Every row comes from one small tree of marks. Brackets hold a mark, then the marks that hang from it, in alphabetical order. Every link used is in the known rows. Which tree was each row made from?
(in the rows, 128 means zero)
Known rows:
{gake {kidudaf puza {rulov {repog pepagiv}}} mogip}: 98, 147, 140, 111, 94, 125, 140, 162, 125, 122, 114, 136, 106, 95, 118, 126, 135, 141, 152, 128, 122, 152, 182, 104, 88, 122, 153, 137, 115, 122, 117, 121, 125, 125, 117, 125, 44, 145, 143, 95, 129
{mogip {gake {kidudaf {puza nuda} {rulov repog}}}}: 120, 147, 115, 120, 126, 119, 127, 122, 142, 133, 141, 145, 128, 114, 126, 140, 119, 128, 138, 114, 172, 159, 133, 134, 64, 126, 142, 115, 103, 113, 134, 118, 127, 123, 129, 125, 103, 128, 149, 102, 139
{repog pepagiv rulov}: 125, 125, 143, 132, 146, 129, 150, 128, 121, 135, 129, 112, 122, 115, 139, 126, 122, 128, 91, 133, 134, 117, 97, 130, 114, 128, 119, 141, 103, 143, 125, 106, 128, 140, 99, 142, 221, 137, 86, 163, 114
{gake {kidudaf puza} mogip}: 121, 117, 146, 87, 116, 127, 125, 140, 115, 108, 131, 138, 129, 136, 126, 125, 115, 130, 149, 123, 111, 159, 174, 101, 124, 125, 123, 142, 110, 133, 124, 153, 143, 136, 120, 121, 87, 148, 144, 111, 123
{rulov {repog {pepagiv {kidudaf gake {puza nuda}}}}}: 109, 123, 99, 133, 137, 150, 112, 177, 131, 134, 91, 128, 115, 102, 130, 111, 134, 126, 127, 133, 140, 114, 136, 132, 141, 118, 151, 133, 148, 112, 172, 104, 104, 105, 144, 122, 172, 108, 136, 119, 126
{nuda {puza {mogip {gake {kidudaf {rulov repog}}}}}}: 144, 120, 131, 144, 107, 116, 165, 105, 118, 129, 167, 129, 134, 134, 120, 147, 156, 122, 143, 101, 138, 141, 107, 131, 124, 143, 120, 103, 140, 120, 114, 121, 161, 144, 119, 121, 91, 120, 126, 148, 136
{puza mogip nuda}: 154, 111, 125, 136, 150, 101, 87, 84, 128, 106, 155, 127, 157, 160, 144, 137, 116, 116, 120, 126, 81, 117, 128, 138, 144, 128, 110, 138, 121, 132, 123, 135, 132, 148, 152, 126, 159, 139, 102, 154, 130
{puza {mogip {gake {kidudaf rulov}}} nuda}: 139, 138, 141, 129, 117, 108, 131, 93, 125, 104, 172, 133, 149, 150, 142, 147, 122, 123, 131, 87, 74, 129, 103, 138, 107, 143, 117, 111, 116, 109, 117, 149, 136, 145, 157, 132, 105, 150, 114, 136, 136
{rulov {repog {pepagiv {kidudaf {gake mogip} puza}}}}: 114, 119, 130, 119, 98, 163, 131, 190, 114, 135, 95, 130, 111, 106, 113, 110, 137, 143, 143, 140, 139, 125, 157, 115, 182, 117, 143, 134, 146, 121, 152, 120, 127, 106, 122, 120, 114, 117, 153, 107, 126
{repog {pepagiv {kidudaf {gake mogip} puza}} rulov}: 118, 120, 145, 108, 118, 182, 142, 182, 123, 141, 94, 129, 110, 116, 119, 106, 141, 130, 121, 140, 111, 114, 124, 116, 147, 128, 122, 139, 129, 139, 145, 129, 114, 107, 109, 127, 162, 133, 119, 142, 115
{pepagiv repog}: 140, 120, 122, 111, 142, 116, 114, 100, 108, 126, 144, 118, 142, 143, 130, 131, 92, 134, 119, 142, 152, 143, 116, 137, 165, 122, 127, 145, 117, 133, 124, 120, 155, 144, 62, 127, 181, 121, 109, 113, 110
{mogip {gake {kidudaf {puza nuda} rulov}}}: 126, 143, 125, 110, 143, 115, 131, 132, 144, 120, 142, 131, 129, 122, 137, 135, 119, 124, 129, 103, 139, 141, 120, 133, 66, 133, 134, 120, 107, 112, 130, 144, 131, 135, 132, 127, 116, 140, 142, 113, 132
{puza {mogip gake} nuda}: 156, 118, 134, 146, 140, 113, 107, 81, 124, 112, 170, 124, 161, 158, 148, 143, 123, 113, 116, 103, 112, 118, 83, 151, 136, 133, 105, 125, 116, 117, 130, 139, 151, 142, 150, 122, 175, 133, 116, 146, 136
{mogip {gake {kidudaf {puza nuda}}}}: 126, 127, 122, 107, 145, 131, 124, 130, 123, 115, 144, 132, 133, 127, 140, 132, 109, 115, 129, 96, 147, 143, 122, 131, 86, 133, 127, 125, 109, 104, 155, 143, 144, 122, 141, 121, 158, 132, 147, 116, 130
{repog {pepagiv {kidudaf {puza nuda}}} rulov}: 126, 122, 105, 122, 179, 151, 123, 155, 148, 121, 89, 132, 116, 113, 145, 112, 138, 109, 109, 158, 136, 117, 121, 134, 88, 128, 119, 144, 108, 137, 151, 122, 89, 104, 139, 134, 236, 131, 100, 144, 126
{gake {kidudaf {puza nuda} rulov} mogip}: 124, 136, 134, 89, 116, 106, 103, 142, 145, 101, 133, 150, 133, 122, 125, 132, 128, 130, 155, 118, 88, 152, 183, 116, 78, 127, 142, 137, 108, 125, 116, 150, 125, 145, 120, 118, 61, 164, 138, 110, 130
{repog pepagiv}: 124, 121, 138, 130, 142, 123, 140, 130, 115, 118, 133, 100, 125, 112, 147, 127, 129, 128, 105, 118, 130, 103, 114, 125, 141, 123, 132, 144, 118, 125, 124, 112, 131, 147, 114, 143, 186, 129, 101, 142, 121
{rulov {repog {pepagiv {kidudaf gake}}}}: 113, 122, 123, 136, 121, 142, 154, 154, 107, 134, 118, 113, 115, 109, 126, 116, 135, 141, 119, 128, 137, 112, 123, 126, 202, 123, 142, 126, 148, 122, 151, 96, 120, 124, 129, 138, 168, 109, 109, 134, 126
{puza {mogip {gake {kidudaf {rulov repog}}}} nuda}: 134, 139, 127, 149, 103, 108, 126, 90, 126, 117, 165, 142, 147, 146, 132, 148, 118, 127, 134, 102, 106, 147, 114, 142, 104, 138, 129, 106, 117, 113, 121, 124, 134, 135, 159, 123, 82, 142, 122, 125, 147
{mogip {gake {kidudaf {rulov {repog pepagiv}}}}}: 106, 153, 139, 136, 103, 124, 174, 131, 109, 131, 148, 116, 114, 100, 133, 140, 134, 143, 120, 98, 143, 139, 107, 127, 102, 135, 153, 114, 109, 107, 124, 103, 139, 135, 123, 144, 109, 130, 122, 113, 136
{rulov {repog {pepagiv kidudaf}}}: 118, 122, 112, 138, 134, 130, 150, 145, 111, 115, 121, 121, 118, 111, 136, 116, 136, 134, 123, 153, 141, 128, 127, 124, 173, 126, 135, 133, 127, 130, 138, 96, 114, 124, 136, 144, 189, 115, 100, 123, 140

Which tree is each row?
117, 145, 115, 138, 136, 118, 140, 146, 140, 141, 105, 114, 106, 90, 124, 126, 136, 134, 119, 150, 176, 124, 138, 128, 85, 115, 144, 142, 127, 136, 119, 99, 122, 124, 111, 136, 128, 120, 133, 115, 124
{kidudaf puza {rulov {repog pepagiv}}}
141, 132, 120, 148, 118, 116, 85, 113, 153, 154, 121, 138, 137, 137, 113, 136, 126, 128, 130, 133, 120, 118, 143, 139, 122, 118, 131, 128, 150, 131, 127, 124, 123, 129, 142, 114, 82, 117, 142, 139, 121
{kidudaf gake {puza mogip nuda} {rulov repog}}
147, 125, 133, 130, 138, 115, 94, 118, 151, 139, 124, 127, 139, 147, 127, 130, 132, 122, 125, 111, 97, 97, 131, 135, 134, 123, 123, 133, 154, 129, 120, 154, 126, 140, 134, 120, 101, 128, 133, 151, 113
{kidudaf gake {puza mogip nuda} rulov}
119, 131, 136, 131, 131, 148, 142, 160, 127, 137, 91, 113, 113, 123, 127, 110, 153, 125, 129, 126, 96, 79, 119, 120, 164, 133, 132, 129, 170, 126, 122, 152, 102, 117, 156, 137, 116, 121, 133, 142, 117
{repog {pepagiv {kidudaf gake {puza mogip} rulov}}}
121, 145, 130, 167, 124, 143, 153, 124, 127, 149, 116, 112, 118, 110, 131, 137, 139, 126, 122, 130, 165, 109, 98, 140, 97, 126, 131, 123, 132, 121, 120, 122, 137, 108, 140, 128, 114, 112, 151, 117, 135
{kidudaf {puza {mogip gake}} {rulov {repog pepagiv}}}
151, 138, 115, 159, 134, 122, 109, 99, 149, 144, 136, 138, 141, 135, 124, 145, 122, 118, 126, 138, 160, 131, 106, 152, 90, 125, 123, 116, 123, 128, 123, 124, 135, 119, 145, 117, 117, 119, 143, 125, 144
{kidudaf {puza {mogip gake} nuda} {rulov repog}}
144, 113, 131, 129, 140, 130, 78, 118, 136, 134, 125, 123, 139, 151, 132, 129, 122, 113, 122, 112, 97, 105, 133, 131, 139, 121, 117, 139, 152, 127, 140, 153, 137, 132, 155, 114, 135, 122, 146, 146, 112
{kidudaf gake {puza mogip nuda}}
142, 116, 139, 94, 106, 153, 118, 140, 105, 138, 133, 143, 138, 155, 104, 117, 102, 143, 127, 159, 120, 145, 109, 127, 195, 130, 116, 132, 122, 143, 131, 124, 136, 125, 58, 123, 162, 131, 98, 131, 113
{pepagiv {kidudaf {gake mogip}} {repog rulov}}
119, 141, 126, 141, 129, 107, 143, 124, 130, 133, 129, 107, 116, 98, 128, 134, 137, 142, 115, 134, 148, 121, 125, 131, 122, 119, 145, 132, 120, 131, 109, 89, 127, 143, 101, 147, 131, 128, 101, 127, 130
{kidudaf {rulov {repog pepagiv}}}
124, 138, 143, 110, 89, 97, 138, 114, 121, 111, 155, 143, 133, 126, 113, 138, 122, 151, 150, 132, 104, 170, 173, 107, 133, 128, 134, 126, 105, 139, 99, 110, 131, 152, 102, 129, 36, 154, 113, 108, 137
{gake {kidudaf {rulov repog}} mogip}
138, 122, 140, 130, 121, 122, 127, 92, 109, 103, 170, 133, 155, 165, 149, 143, 112, 116, 123, 87, 85, 134, 109, 136, 129, 139, 117, 118, 112, 104, 139, 152, 142, 140, 165, 125, 132, 145, 129, 138, 136
{puza {mogip {gake kidudaf}} nuda}
145, 129, 130, 137, 145, 124, 105, 105, 152, 129, 136, 126, 143, 139, 135, 140, 129, 112, 126, 116, 137, 115, 92, 149, 85, 126, 115, 123, 121, 126, 120, 150, 132, 128, 145, 121, 138, 131, 133, 134, 133
{kidudaf {puza {mogip gake} nuda} rulov}
108, 148, 149, 119, 87, 110, 151, 141, 114, 110, 140, 133, 118, 104, 124, 134, 131, 149, 144, 118, 95, 152, 169, 109, 123, 128, 158, 129, 116, 120, 110, 106, 127, 145, 114, 135, 59, 154, 120, 108, 135
{gake {kidudaf {rulov {repog pepagiv}}} mogip}
136, 127, 155, 99, 107, 124, 111, 151, 139, 141, 125, 123, 126, 127, 106, 126, 127, 146, 141, 117, 129, 121, 142, 117, 145, 116, 132, 137, 137, 140, 106, 145, 143, 148, 80, 122, 72, 137, 146, 129, 114
{kidudaf {gake mogip} puza rulov}
117, 142, 114, 142, 127, 121, 112, 154, 150, 150, 106, 119, 112, 86, 124, 127, 136, 133, 122, 121, 147, 108, 136, 138, 94, 111, 160, 135, 138, 111, 139, 96, 122, 129, 122, 127, 129, 114, 135, 119, 117
{kidudaf gake {puza nuda} {rulov {repog pepagiv}}}
124, 116, 124, 135, 154, 153, 137, 142, 118, 112, 93, 117, 118, 135, 143, 110, 146, 111, 126, 149, 108, 98, 125, 118, 159, 132, 118, 141, 147, 131, 134, 153, 110, 106, 168, 135, 177, 125, 126, 139, 126
{repog {pepagiv {kidudaf {puza mogip}}}}
140, 109, 130, 124, 141, 152, 116, 132, 119, 132, 107, 126, 131, 161, 122, 111, 132, 121, 127, 137, 110, 103, 129, 118, 199, 132, 106, 129, 164, 139, 136, 161, 123, 117, 154, 127, 140, 115, 141, 145, 114
{pepagiv {kidudaf gake {puza mogip}}}
135, 122, 154, 131, 115, 131, 149, 88, 94, 112, 172, 123, 145, 163, 141, 140, 117, 123, 122, 91, 102, 134, 105, 126, 154, 144, 111, 118, 121, 119, 126, 156, 156, 141, 156, 133, 118, 133, 135, 137, 129
{puza {mogip {gake kidudaf}}}
130, 131, 104, 96, 143, 131, 92, 155, 144, 134, 102, 136, 129, 128, 120, 115, 113, 131, 138, 142, 146, 123, 121, 141, 146, 123, 148, 134, 146, 125, 140, 136, 107, 119, 82, 121, 149, 117, 121, 109, 113
{pepagiv {kidudaf gake {puza nuda} rulov} repog}
143, 135, 130, 156, 122, 132, 130, 101, 134, 149, 136, 124, 133, 138, 118, 141, 128, 127, 126, 141, 180, 134, 100, 140, 111, 124, 113, 116, 129, 141, 112, 129, 145, 118, 130, 124, 101, 112, 149, 123, 139
{kidudaf {puza {mogip gake}} {rulov repog}}
120, 138, 120, 101, 107, 104, 107, 136, 146, 113, 129, 159, 131, 118, 114, 134, 116, 136, 158, 137, 107, 173, 189, 117, 75, 123, 143, 132, 108, 126, 122, 126, 121, 133, 121, 114, 40, 153, 146, 99, 139
{gake {kidudaf {puza nuda} {rulov repog}} mogip}
121, 140, 130, 120, 119, 93, 141, 107, 122, 123, 151, 134, 126, 123, 120, 137, 115, 144, 131, 134, 128, 159, 160, 115, 122, 132, 139, 123, 115, 138, 113, 112, 126, 151, 108, 144, 79, 139, 112, 123, 134
{gake {kidudaf {rulov repog}}}
119, 120, 117, 101, 152, 112, 105, 125, 133, 104, 129, 138, 131, 137, 140, 126, 111, 117, 132, 120, 111, 143, 160, 118, 82, 127, 127, 142, 114, 121, 145, 144, 128, 135, 142, 121, 142, 138, 138, 120, 123
{gake {kidudaf {puza nuda}}}
142, 130, 117, 153, 131, 145, 142, 117, 135, 140, 123, 135, 130, 139, 119, 127, 138, 124, 134, 157, 171, 132, 103, 136, 141, 136, 111, 107, 140, 144, 120, 136, 124, 104, 141, 131, 117, 112, 142, 119, 149
{pepagiv {kidudaf {puza {mogip gake}} {rulov repog}}}
135, 129, 91, 127, 155, 109, 103, 137, 162, 121, 108, 147, 125, 117, 124, 121, 133, 127, 139, 166, 159, 146, 148, 134, 110, 120, 133, 129, 121, 144, 129, 111, 94, 117, 124, 128, 137, 123, 120, 112, 143
{pepagiv {kidudaf {puza nuda} {rulov repog}}}
135, 125, 122, 139, 124, 140, 120, 128, 136, 150, 106, 136, 121, 147, 106, 118, 134, 136, 136, 155, 137, 119, 134, 123, 180, 128, 119, 117, 164, 148, 122, 133, 107, 116, 144, 128, 86, 110, 131, 133, 130
{pepagiv {kidudaf gake {puza mogip} {rulov repog}}}
111, 121, 131, 120, 145, 172, 148, 176, 127, 154, 91, 118, 102, 113, 129, 105, 141, 122, 104, 141, 139, 103, 111, 121, 131, 129, 125, 136, 139, 141, 150, 122, 108, 106, 119, 137, 201, 116, 115, 156, 108
{repog {pepagiv {kidudaf gake puza}} rulov}
124, 123, 115, 161, 137, 171, 151, 140, 110, 133, 106, 123, 119, 126, 136, 120, 140, 117, 124, 143, 163, 116, 94, 138, 141, 132, 123, 120, 141, 118, 147, 130, 123, 88, 164, 131, 166, 104, 143, 119, 145
{rulov {repog {pepagiv {kidudaf {puza {mogip gake}}}}}}
166, 93, 139, 146, 138, 126, 147, 106, 120, 120, 169, 111, 147, 146, 131, 142, 157, 108, 125, 99, 149, 111, 77, 139, 157, 135, 100, 119, 142, 124, 121, 133, 174, 147, 116, 118, 182, 113, 117, 172, 124
{nuda {puza {mogip gake}}}
119, 118, 141, 123, 136, 156, 157, 155, 115, 144, 114, 114, 118, 121, 130, 111, 139, 134, 98, 128, 115, 103, 91, 125, 170, 131, 122, 128, 132, 138, 143, 110, 106, 126, 114, 144, 207, 123, 87, 168, 111
{repog {pepagiv {kidudaf gake}} rulov}
140, 125, 111, 140, 136, 129, 123, 114, 143, 129, 103, 140, 126, 139, 117, 120, 139, 127, 137, 177, 139, 133, 143, 121, 146, 129, 111, 123, 145, 157, 113, 132, 107, 113, 140, 130, 103, 118, 124, 129, 141
{pepagiv {kidudaf {puza mogip} {rulov repog}}}
123, 138, 128, 135, 120, 116, 127, 103, 125, 131, 121, 141, 123, 138, 120, 132, 127, 127, 138, 146, 118, 144, 166, 111, 105, 133, 126, 128, 137, 142, 109, 144, 130, 123, 138, 125, 54, 129, 146, 121, 129
{gake {kidudaf {puza mogip} {rulov repog}}}
